Every row comes from one small tree of marks. Brackets hold a mark, then the marks that hang from it, in alphabetical order. Every link used is in the known rows. Which tree was each row made from?
Known rows:
(A (N (Q C W)) X): [-0.694  1.264 -0.327  0.707  3.045 -1.159 -1.260 -0.172 -1.929  0.974
  1.000  1.012  1.958 -0.025 -0.363  3.053 -2.800  2.282  0.552  1.578
  0.948  3.025  0.520 -1.295]
(X (N Q W)): [-0.125  1.451  1.404  0.982 -4.740  0.237 -2.020  1.402 -2.228 -0.314
 -2.458  3.327 -0.513 -1.833 -1.225 -0.449 -0.993 -0.446  0.411  0.265
  2.584 -4.611  0.196  2.388]
(A N X): [-2.453  4.048  2.358  0.878  2.208 -0.446  1.450 -0.468 -1.031 -1.474
  0.105  4.373  0.265 -1.125 -0.704  0.301 -1.039  3.121  0.725  3.101
  1.070  3.792  0.145  0.257]
(Q N W X): [ 0.287 -3.601 -0.572  2.635  2.814 -3.124  0.698 -0.904 -1.949  1.758
  2.729 -0.367  2.148 -0.311  2.327  2.904 -2.214 -2.019  0.027  3.867
 -1.610  1.193  0.541  0.864]
(X (N Q)): [ 0.031  1.204  1.710  0.419 -3.878  0.599  0.026  1.279 -0.973 -1.494
 -2.133  3.272  0.243 -2.955 -0.003 -0.452 -0.216 -1.722 -0.993  0.966
  2.193 -2.667 -0.969  1.846]
(W (N (Q C))): [ 0.039  0.383  1.082 -0.355  0.824 -1.007 -0.660 -0.183  1.008 -0.883
  1.790  0.065  1.800  0.312  0.825  0.013 -0.052 -0.505 -1.599  2.851
  2.147 -0.863 -1.312  2.803]
(C (N Q) (X W)): [-0.743 -1.189  0.093  0.532 -2.419  1.042  0.164  0.178 -2.217 -0.715
 -4.308  3.819  1.077 -1.921  0.559 -1.456  1.603 -0.846  1.500 -0.329
  3.313 -1.108  0.813  1.995]
(C N (X W)): [-1.432 -0.846  1.277  0.392 -0.136 -0.061  1.100 -0.052 -2.445 -1.114
 -2.535  5.011  0.283 -1.334  1.729 -1.842  1.273 -0.532  1.324  0.858
  1.926  0.403  0.708  1.216]
(A (X (W N))): [-1.305  2.924  2.559 -1.077  1.854 -1.079  1.971 -0.701 -2.432 -0.888
  0.167  3.545  1.365  0.330  0.750  0.354 -0.447  2.281  1.038  2.714
  0.913 -0.083 -2.630  2.874]
(W (C X)): [-1.961  1.362  2.608 -0.724 -0.184 -1.394  2.417 -0.010  0.598 -1.019
  0.563  1.166  0.697  0.597  0.805 -1.924  0.350 -0.076  0.877  0.594
  1.651  0.794  0.885  2.156]
(C X): [-1.928  0.784  2.282  1.552  0.918 -0.868  1.594  0.261 -0.813 -1.928
 -0.876  3.190  0.167 -1.420  1.152 -2.336  0.851 -0.256 -0.140  1.287
  2.397  2.139  1.257  2.259]
(X (W C)): [-1.795  1.883  2.930 -1.318  0.500 -0.737  0.698  0.004 -1.409  0.040
  0.781  0.385  1.976  0.373  1.506  0.745 -0.360  0.647  2.090  0.310
 -0.645 -2.790 -0.631  1.999]
(X (N Q) (W C)): [-0.138  0.762  1.739 -2.479 -4.347  0.818  0.124  1.070 -1.961  0.603
 -1.776  1.159  1.648 -1.108 -0.313  1.150 -0.303 -0.549  1.808 -0.340
  0.603 -5.694 -1.966  1.944]
(N W X): [-1.670  2.264  2.418  1.149  0.377 -1.765 -1.465 -0.130 -2.263 -1.344
 -0.814  1.652 -1.162 -0.354 -2.007 -1.991 -1.333 -0.560  0.032  1.810
  2.120 -2.409  2.107  4.014]
(N W): [-1.672  2.487  2.696  1.997  0.075 -1.264 -1.501  0.263 -1.716 -0.650
  0.036  2.421 -0.239 -0.494  0.595 -0.739 -0.992  0.697  0.489  1.137
  1.239 -1.403  1.076  2.415]
(A (N (Q C)) X): [-1.403  2.694  0.436  0.679  1.712  0.075 -0.777 -0.334 -0.902  0.453
  0.527  1.150  1.023 -0.538 -2.217  1.651 -1.593  2.758  0.405  2.457
  1.816  2.956  0.273  0.243]
(A (N Q (X W))): [-1.417  0.737  0.566 -0.124 -0.433  0.559 -1.332 -0.355 -2.829 -1.015
 -3.352  1.916  1.652 -2.322 -2.727  0.543 -0.027  0.601  1.664  1.499
  2.215 -2.809  1.272  2.994]
(A (N W)): [-2.267  2.645  1.963  1.428  0.251 -0.865 -1.545 -0.026 -1.224 -0.782
 -0.026  3.831  0.074 -0.906 -0.428  0.089 -0.779  2.749  1.657  2.087
  1.166 -0.243  1.386  1.051]
(Q (C X)): [-1.320 -0.469  1.313  0.981  3.506 -1.436  0.546  0.474 -0.825 -0.479
  1.391  1.367  0.224 -0.181  0.737 -1.605 -0.038 -0.258 -0.407  2.069
  1.760  2.586  1.415  1.683]
(A (N Q X)): [-1.545  1.747  1.068  0.442 -0.910 -0.126 -0.639 -0.579 -0.284 -2.328
 -2.502  2.195  0.936 -2.337 -2.812 -0.509 -0.090 -0.205 -0.302  2.108
  2.863 -0.713  1.737  2.836]
(N X): [-1.538  1.780  2.734  0.954  1.547 -1.314  0.501 -0.305 -0.805 -2.605
 -0.766  1.804 -0.378 -1.385 -0.743 -2.035 -0.458 -1.876 -1.439  2.424
  1.829 -0.304  1.234  3.776]
(Q (W C) X): [-0.605 -0.396  1.009 -0.415  2.822 -2.519  0.839 -1.203 -1.071  1.607
  2.525 -1.476  2.373  1.443  2.668  1.925 -2.169 -1.290  0.138  0.941
 -1.089 -0.240 -0.629  1.356]
(Q C X): [-0.612 -0.936  0.556  1.353  5.072 -1.157 -0.357 -0.943 -1.366  1.664
  2.745 -1.019  0.879  0.250  0.860  1.159 -1.402 -1.087 -1.499  3.580
  0.157  1.292  0.106  2.398]
(A (X (N Q) W)): [-0.257  2.386  1.329 -0.233 -2.764  1.213  0.513  0.926 -4.313  0.398
 -3.177  3.688  0.455 -2.279 -1.831  0.967 -1.102  1.009  1.524  0.471
  1.729 -2.723 -1.805  1.859]
(Q C): [-1.069  0.908  2.292  1.341  3.755 -1.186 -0.356  0.260 -0.425 -0.536
  2.522  0.603  0.633 -0.195  1.327 -0.129 -0.840 -0.679 -1.218  2.663
  0.352  1.404  0.467  1.408]
(Q W): [-0.896  0.932  2.290  1.693  2.612 -2.068 -0.217  0.245 -1.532 -1.524
  1.068  2.294  1.612 -0.922  3.814  0.513 -1.282 -1.105 -0.725  0.924
 -0.267  0.908  0.189  0.418]
(W C (N X)): [-1.083  2.437  3.127 -3.306  0.149 -2.601  2.080 -1.144  1.633 -2.220
  1.387  0.332  0.750  1.824 -0.639 -1.577 -0.122 -1.486 -0.819  3.375
  1.670 -2.058 -1.040  4.610]

Which tree is each row?
[ 0.222 -4.533 -1.261  1.314  4.287 -1.703 -0.157 -0.788 -3.352  3.678
  3.657 -2.214  2.005 -0.011  0.040  3.523 -1.579 -0.682  1.104  4.814
 -2.013 -0.722  0.111  1.969]
(Q C N (X W))
[ 0.424 -2.750 -0.242 -0.486  3.169 -0.227 -0.373  0.147 -4.517  2.770
  1.483  0.553  0.591 -0.769 -0.118  1.948 -1.414 -0.831  0.271  3.027
 -0.538 -2.590 -1.647  2.094]
(Q C (X N W))
[-0.636 -1.444 -0.138  0.584  0.724  0.293 -1.198  0.658 -2.828  1.047
 -1.130  0.026  1.798 -0.888 -0.521 -0.031  0.091  0.347  1.298  0.115
  2.278 -1.027  1.186  2.362]
(N (Q (C (X W))))
[-0.912 -2.203  0.167  0.012  2.529 -0.319 -0.023  0.057 -2.667  0.358
 -0.375  3.073  0.192 -0.136  1.381 -1.184  0.704 -0.462  0.892  1.604
  1.457  1.113  0.970  0.830]
(Q (C N (X W)))
[ 0.020 -3.177 -1.235  2.275  2.864 -2.535 -1.539 -0.706 -2.201  3.978
  4.126 -2.118  0.191  1.248 -1.278  2.333 -2.627 -0.174  0.756  4.980
 -0.839 -0.711  1.818  2.268]
(Q C (N W) X)
[-0.306 -1.542 -0.236  1.256 -1.622 -0.702  0.061 -0.099 -1.133 -1.140
 -3.140  3.698  1.169 -1.233  2.559 -1.379  0.207 -2.205 -0.239 -0.433
  3.065  1.399  1.577  0.100]
(C (N (Q W)) X)
[-1.290  0.052  0.117 -0.922 -1.271 -1.404  0.641 -0.103  0.148 -0.035
 -0.760  0.988  2.796  0.117  0.244  0.708 -0.625  0.862  2.188 -0.458
  1.965  0.712  1.498 -0.134]
(A (N (Q (W (C X)))))
[ 0.154  0.820  0.147 -0.655 -0.033  0.910 -0.523  1.007 -4.363  2.015
 -0.758  1.605  0.356 -1.047 -1.885  1.700 -1.768  0.902  1.019  1.114
  1.293 -1.972 -1.577  1.399]
(A (X (N (Q C)) W))
[-0.390  2.603  1.638 -2.621 -3.593  0.785  1.377  0.672 -2.960  1.263
 -1.805  1.403  1.033 -0.445 -1.860  1.362 -1.418  1.506  2.609 -0.246
  0.991 -3.881 -2.407  1.665]
(A (X (N Q) (W C)))
[-0.783  2.315  2.431 -2.303 -2.908 -1.045  1.085 -0.747  2.456 -1.359
  0.745 -0.014  2.396  1.137  0.629 -0.057  0.171 -0.460 -0.105  1.449
  1.895 -2.728 -2.105  3.279]
(W C (N Q))
[-0.025  0.277  1.137 -0.122 -3.233  1.222 -0.635  1.401 -3.288 -0.341
 -2.739  3.335  1.125 -3.052 -0.124  0.830 -0.020 -0.694  0.832  0.203
  1.406 -4.712 -1.444  2.122]
(X (N Q) W)
[-1.735  3.100  2.848 -1.274 -0.642 -1.946 -0.813 -0.541 -0.955 -0.180
  0.105 -0.456 -0.708  1.676 -2.280 -1.651 -1.587 -0.194  1.016  1.069
  1.385 -3.641  1.739  4.010]
(N (W C) X)
[-2.042  1.571  2.216 -0.462 -1.450 -1.728  0.391  0.065 -0.569  0.305
  0.201  1.108 -0.161  1.603 -0.723 -2.017 -0.585  1.114  2.186 -0.084
  2.164 -1.092  1.936  2.423]
(N (W (C X)))
[-0.217 -1.361  0.359 -0.826  1.671 -1.939  1.053 -1.739 -0.421  1.538
  1.299  0.267  1.752  1.809  3.242  1.201 -1.606 -2.375 -0.118  1.396
 -0.403  0.099 -0.688  0.359]
(Q (W (C N)) X)
[ 0.487 -3.335 -0.509  1.208  4.033 -3.959 -0.604 -0.224 -1.844  0.544
  3.647 -1.213  0.622  0.389  0.152  1.492 -2.351 -2.777 -1.029  4.591
 -0.955  0.756  2.116  1.480]
(Q C (N X) W)
[-1.852  3.853  1.349  1.075 -0.497  0.428  0.384 -0.453 -0.883 -1.205
 -1.712  3.219  1.041 -1.769 -1.707  0.817 -0.975  2.843  0.718  1.731
  2.372  2.323  0.062  0.707]
(A (N Q) X)
[-2.340  3.284  1.932  0.287  2.596  0.121  0.948 -0.371 -3.649 -0.220
 -0.562  4.024  1.244 -1.242 -0.538  1.508 -0.935  4.102  2.637  2.149
  0.325  1.678 -0.680  0.453]
(A N (X W))
[-0.834  2.968  2.597 -2.850 -0.976 -0.131  2.323  0.538 -3.147  0.980
 -0.049  2.626  0.275  0.253 -0.798  0.970 -1.553  1.723  2.498  0.962
 -0.184 -2.386 -2.239  1.079]
(A (X N (W C)))
[-1.146  1.723  2.402 -2.080 -0.730 -1.164  1.523 -1.076  0.739 -1.543
 -0.702  1.480 -0.568  0.719 -0.299 -2.205 -0.076 -2.683 -0.815  2.241
  1.842 -1.049  0.787  2.499]
(W (C (N X)))
[-1.598  1.633  0.883 -2.433 -1.481  0.125 -0.673 -0.558 -1.535  0.020
 -2.141 -0.073  2.019 -0.454 -3.182  0.850 -0.466  0.786  2.472  0.723
  1.572 -4.102  0.821  2.867]
(A (N Q (X (W C))))
[ 1.001 -3.497 -0.724  0.251  4.175 -1.995 -0.267  0.110 -3.238  2.310
  2.738  0.518  0.722  0.013  1.911  2.181 -2.660 -2.233 -0.942  2.735
 -0.656 -0.075 -1.130  0.587]
(Q C W (X N))
[-1.601  2.947  0.111  0.792  0.610 -0.364 -2.658 -0.322 -2.154  1.901
  0.415  1.153  0.127  0.415 -3.524  1.528 -2.413  4.035  1.725  1.803
  2.277  0.728  1.431  0.681]
(A (N (Q C) W) X)
[ 0.085  0.388  0.736 -1.372  0.870 -1.433 -0.722 -0.705  0.491 -1.276
  0.410 -0.628  0.836  0.295 -1.838 -0.897 -0.229 -2.104 -2.253  3.695
  3.154 -1.865 -0.236  4.923]
(W (N (Q C) X))
[-0.274 -1.102  1.240  0.042  0.462 -3.486  1.191 -0.071  0.164  0.548
  3.833 -0.633  2.416  1.042  2.759  2.120 -1.880 -1.366  0.966  2.514
 -2.225 -0.041  0.287 -0.187]
(Q N (W C))
[ 0.321 -0.589 -0.020  0.774  2.390 -1.900 -2.461 -0.155 -1.955  0.224
  0.135 -1.600  1.354 -0.310 -0.469  0.465 -1.932 -2.581 -1.534  1.207
  1.731 -0.980  1.664  2.451]
(N (Q C W) X)
[-1.468  0.255  2.089 -1.162 -1.259 -0.799  2.462 -0.483  1.203 -1.117
 -0.616  2.851 -0.136  0.928  1.279 -2.502  0.970 -1.027  0.300  1.075
  2.241  1.424  0.861  0.884]
(W (C N X))
[-0.642 -2.452  0.450 -0.008  0.067 -3.596  2.289  0.043  0.006  0.863
  2.716  0.076  1.803  1.181  1.929  0.813 -1.030 -0.897  1.691  2.036
 -0.674  1.556  1.523  0.107]
(Q N (W (C X)))
[-1.376  1.050  2.210 -1.751 -0.555 -0.235  0.853 -0.237 -1.011 -0.202
 -0.366  2.183  1.345  0.669  1.995 -0.085  0.322 -0.541  1.607  0.620
 -0.192 -1.927 -1.037  0.950]
(X (W (C N)))
[-1.198  0.183 -0.206  1.219  0.283  0.272 -0.424 -1.228 -0.781  0.371
 -1.216  1.011  2.035 -2.087 -1.066  1.609 -0.504  0.615 -0.148  2.215
  1.900  0.219  0.234  1.837]
(A (N (Q X)))
[-0.067 -0.276  0.677 -0.996  0.964 -0.530 -1.152 -0.058 -1.380  0.361
  0.975  0.117  2.665  0.141  0.666  1.364  0.139  0.063  0.131  2.183
  1.230 -2.850 -1.849  3.221]
(X (W (N (Q C))))
[ 0.029 -1.274  0.599 -0.002  3.486 -2.911  1.222 -1.432 -0.854 -0.091
  2.259  1.220  2.439  0.690  3.386  1.512 -1.262 -1.363 -1.114  3.245
  0.195  0.202 -2.015  2.440]
(Q (W N) X)
[-0.619  0.509  1.772 -1.873  0.405 -2.551  0.838 -0.982 -0.136 -1.075
 -0.162  1.233  0.421  1.442  1.579 -0.928 -1.267 -3.036 -0.506  1.284
  0.694 -0.645  0.786  1.224]
(Q (W (C (N X))))
[-1.583  0.305  1.305  1.299 -1.465 -1.012 -0.343 -0.099 -1.211 -0.802
 -2.106  5.069 -1.439 -0.085  0.422 -2.868  0.472 -0.216  0.808  0.953
  3.168  0.667  2.298  1.506]
(C (N W) X)
[-1.232  3.017  1.891 -0.951 -3.417 -0.925 -2.064 -0.391 -0.504  0.260
 -1.460 -1.487  0.086  0.954 -3.444 -1.200 -1.412 -0.582  0.910 -0.152
  2.956 -5.278  2.145  4.417]
(N Q (W C) X)
[ 0.429 -3.121 -1.138  1.133  5.090 -2.078 -0.806 -1.122 -2.001  1.978
  2.240  0.460  1.011  0.996  3.519  1.673 -1.817 -2.574 -1.467  2.878
 -0.178  2.153 -0.235 -0.051]
(Q (C N) W X)
[-1.065  1.238 -0.262  0.468  0.260 -0.655 -3.761 -0.243 -1.838  0.729
 -0.564 -0.066 -0.147 -0.077 -4.675  0.197 -1.673  1.026  0.654  2.322
  2.920 -2.255  3.119  2.893]
(A (N (Q C) W X))
[ 0.071 -2.234 -0.403  1.527  6.199 -2.418 -0.843 -0.807 -2.429  2.111
  3.290 -1.310  1.862  0.884  2.627  2.368 -2.466 -1.500 -1.124  2.460
 -0.746  1.476 -0.065  0.728]
(Q C W X)
[-1.079  1.605  1.735  0.497 -0.692 -1.376 -1.306 -0.628 -1.770 -1.622
 -2.239  3.546 -2.040 -0.063 -1.398 -2.741 -0.534 -1.476 -0.234  2.085
  2.674 -1.859  2.155  3.263]
(C (N W X))
[-0.787  1.495  1.129  1.713 -3.908  0.228 -2.280  0.027 -0.906 -0.650
 -2.902  3.204 -0.195 -0.906 -0.177 -1.267 -0.222 -0.752 -0.013  0.130
  2.883 -2.240  1.446  1.764]
(C (N Q W))
[-0.136 -1.132  0.551 -0.303 -3.510  0.989  0.316  1.595 -3.574 -0.291
 -3.922  3.937  0.740 -2.837 -0.716 -0.748  0.710 -0.533  1.593 -0.375
  2.814 -3.128 -0.294  2.318]
(C (X (N Q) W))
[-1.211 -0.266 -0.496 -1.496 -0.336  0.531 -0.284 -1.197 -1.593  2.461
 -0.652 -1.161  3.511  0.019 -1.411  3.101 -0.789  1.475  2.766  0.812
  0.433 -3.011 -0.886  1.949]
(A (N (Q (X (W C)))))
[ 0.323 -2.655  0.095  0.013  2.287 -2.038  0.559  1.429 -2.588  0.228
  1.376  3.007 -0.229 -0.319  1.930 -0.325 -1.250 -1.705 -0.141  1.675
  0.925  1.345  0.420 -0.173]
(Q (C (X N)) W)
[-1.192  1.613  2.949 -3.013  0.191 -1.552  1.636 -0.622 -0.139 -0.513
  1.738  0.934  2.531  1.702  1.776  0.662  0.363  0.830  1.547  1.854
 -0.169 -3.359 -2.744  3.081]
(X (W C N))
[-1.236 -0.045  1.415 -1.300  1.958 -0.647  0.752 -1.191 -2.239  2.018
  1.020 -1.271  2.354  0.744  0.616  1.711 -1.005  0.275  1.744  1.195
 -0.742 -2.715 -1.155  2.807]
(Q (X (W C)))
[-0.023 -1.152 -0.239  2.060  1.203 -1.142 -0.993 -0.892 -2.082  0.987
 -0.529 -0.307  2.786 -1.034  1.842  1.858 -1.929 -1.858 -0.712  0.452
  0.995 -0.679  0.032  1.973]
(N (Q W X))
[-2.601  4.448  2.037  1.202  0.961 -0.916 -0.498 -0.387 -2.332 -0.072
 -0.072  4.196 -0.497 -0.200 -2.044  0.497 -1.762  4.410  2.247  2.164
  1.511  1.735  1.165  0.652]
(A (N W) X)
